Each row was made from one walk, in order. Every step used is in the known rows, and no mark comes twice. Write each row's walk.
(in the rows, 128 means zero)
Known rows
x l p w q: [ 93 160 106 127 131 145 117  93 133 190 180 100  92 168 124 215 159 153
  94 135 162 160  93 146]
e l p w: [124 130 103 143 101 112 161  81 109 186 115 115  88 158 140 155 107 162
  54 128 159 180 151 145]
x l q w: [136 152 125 135 129 174 116 127 136 169 157 106  99 196 119 176 112 139
 130 144 175 170 101 163]
e l: [133 119 112 156 102  65 163 114 110 150  96 129 114 162 121 104  80 140
  95 142 170 169 168 140]
l p: [138 115 112 153 100 108 160  95 116 168 184 112 144 154 136 161  96 146
  92 130 181 183 117 153]
r p w q l x: [128 139 101 105 121 135 198 129 133 165 144  91 102 162 125 143 178 184
 178 123 127 135 152 132]
e r: [151 123 125 170 118  73 148 104 125 153  78 127 159 174 129 118  98 139
 103 141 153 143 111 136]
q w: [149 117 120 137 123 157 157 124 123 163 154 118 154 162 138 131 117 142
 102 134 185 157 115 151]
p w q: [108 144 112 129 146 130 143  93 134 163 149 114 119 155 130 175 165 167
  91 129 161 134 115 141]
u e r p l q w: [121 140 131 164 135 161 178 107 125 171  32  69 156 199 109  65 102 137
 119  91 148 160  78 140]
r e l: [148 109  93 175 119  67 154 123 134 151 120 112 152 148 120  88  78 129
  92 105 173 159 144 147]
l q: [137 132 122 152 121 116 143  99 129 147 160 115 115 172 123 165  96 155
 117 133 170 168 123 161]
u e r p w: [155 127 106 149 143 126 160 127 122 159  60 102 164 191 125  70 143 150
 123 116 152 130  57 118]
u e r p: [156 110 112 166 126 100 175 140 119 143  78 100 183 193 117  44 107 128
 144 122 163 139  68 121]
p l q w: [119 148 133 147 126 141 149  82 126 176  99  97 124 162 120 156  96 151
  89 109 164 185 137 165]
r p w q: [132 146 102 120 144 143 176 110 137 157 204  93 139 173 132 189 169 167
 111 116 155 119  95 121]
w q l x: [ 98 119 116 128 107  99 180 125 125 154 113 109  99 147 113 105 143 164
 179 139 147 160 183 154]
p r e u: [190  78 103 163 134  51 142 140 137 152  94 118 195 127 118 104  96 113
  75  97 187 137 118 138]
q l: [127 114 115 129 116  75 159 139 116 154 115 133 141 141 125 107  97 141
 138 134 158 170 160 133]
u e l: [111 104 109 160 112  79 156 133  99 147  48 122 116 164 106  18  89 131
 118 135 187 179 145 142]
e r p l q: [148 155 129 171 118  68 170  79 134 160  75  87 150 188 114 155  81 148
 112 104 126 156 111 131]
p l: [132 137 119 155 116  43 138  93 110 163  83 123 162 134 113 125  90 140
  99 118 169 189 144 140]
e u: [155  86 107 165 118  70 148 120 116 152  94 148 151 154 137 104  97 131
 106 142 184 164 132 143]
x l q: [134 154 121 146 123 101 104 117 132 153 151 117  99 188 109 183  98 141
 142 148 170 175 109 157]
l p w: [142 131 105 135 116 133 145  85 118 183 163 115 125 152 145 184 128 165
  71 125 168 175 107 150]

Which walk is each row?
[ 92 128  87 159 132 140 166  80 147 186 159  80 108 148 131 153 131 156
  47  86 156 149 126 153] -> r e l p w q
[108 146 113 122 145 121 193 120 144 169  99  96 134 175 132 144 156 160
 127 117 107 103 117 103] -> e r p w q l
[143 151 119 151 117  82 169  91 125 155 147  89 144 170 112 169  87 152
 120 102 152 177 123 138] -> r p l q
[174 124 116 160 115  85 180 120 129 146 128 107 180 191 132 131 101 139
 122 129 146 129  90 119] -> e r p
[133 150 113 140 144 131 181  98 146 161 133  92 145 192 135 173 163 162
 100 118 128  99  82 114] -> e r p w q
[115 111 112 133 100  97 174 118 113 172 151 116 131 139 134 133  89 141
 116 127 159 189 153 143] -> q l p
[142 150 125 140 124 155 181 100 128 170 152  78 147 179 122 169 101 151
 111  97 158 172 114 145] -> r p l q w
[110  77 102 144 130  82 183 131 145 175 124  86 155 114 119 120 111 116
  77  81 160 139 146 135] -> w q l p r e u
[117 128 106 117 115 120 159 108 115 188 133 119 111 136 142 157 121 162
  95 122 147 180 142 140] -> q l p w
[154 133 118 158  92  49 145  90 106 165  54 118 137 137 109 107 108 159
 140 127 162 201 165 164] -> p l x
[ 55 124 103 144 127 148 170  90 111 180  90  91  73 163 117  85 141 157
  71 116 168 168 128 148] -> u e l p w q
[176 142 110 144 131 111 166 107 133 163 109 111 163 189 141 156 134 158
 105 125 135 122  80 114] -> e r p w
[ 87 118 130 108 114  93 188 117 122 171 156  84 121 127 111 171 118 138
  89 113 153 149 162 127] -> w q l p r
[118 151 127 160 118  66 136  75 120 160  97 109 125 153 108 157  82 152
 100 112 158 193 144 156] -> p l q
[140 121  84 163 118 118 152  91 133 188 141  97 124 144 137 137 104 152
  49  92 161 171 125 154] -> r e l p w
[158 142 121 166 113  43 174  97 121 163  65 101 188 170 119 120  87 135
 107 108 135 154 110 114] -> e r p l
[139 154 104 130 117 123 104 103 120 191 157 117 110 167 131 199 132 149
  95 139 169 185  92 147] -> x l p w
[102 138 110 112 123 124 167 113 127 169  91 112  80 145 122 131 175 184
 159 135 134 152 170 150] -> p w q l x
[ 82 140 111 109 146 119 159 115 131 169 117 118 106 141 127 148 159 164
 116 125 140 137 151 130] -> p w q l
[174 107 107 151 117  91 152 115 136 168 190  83 186 126 118 162  95 126
  61  85 184 156 102 147] -> l p r e
[130 108 122 174 129  89 143 123 115 149  24 120 162 175 114  32 104 129
 125 132 170 154  90 139] -> u e r
[172 110 107 154 119  47 156 133 128 150 100  98 158 134 102 108  80 121
  65  99 174 142 153 132] -> p r e l
[ 79 123 117 125 130  93 172 127 128 154 137 114 125 142 119 122 125 145
 135 130 153 147 159 131] -> w q l
[144 153 134 160 123 141 183  89 136 175  84  76 152 196 124 150  95 146
  99 100 131 149 102 138] -> e r p l q w
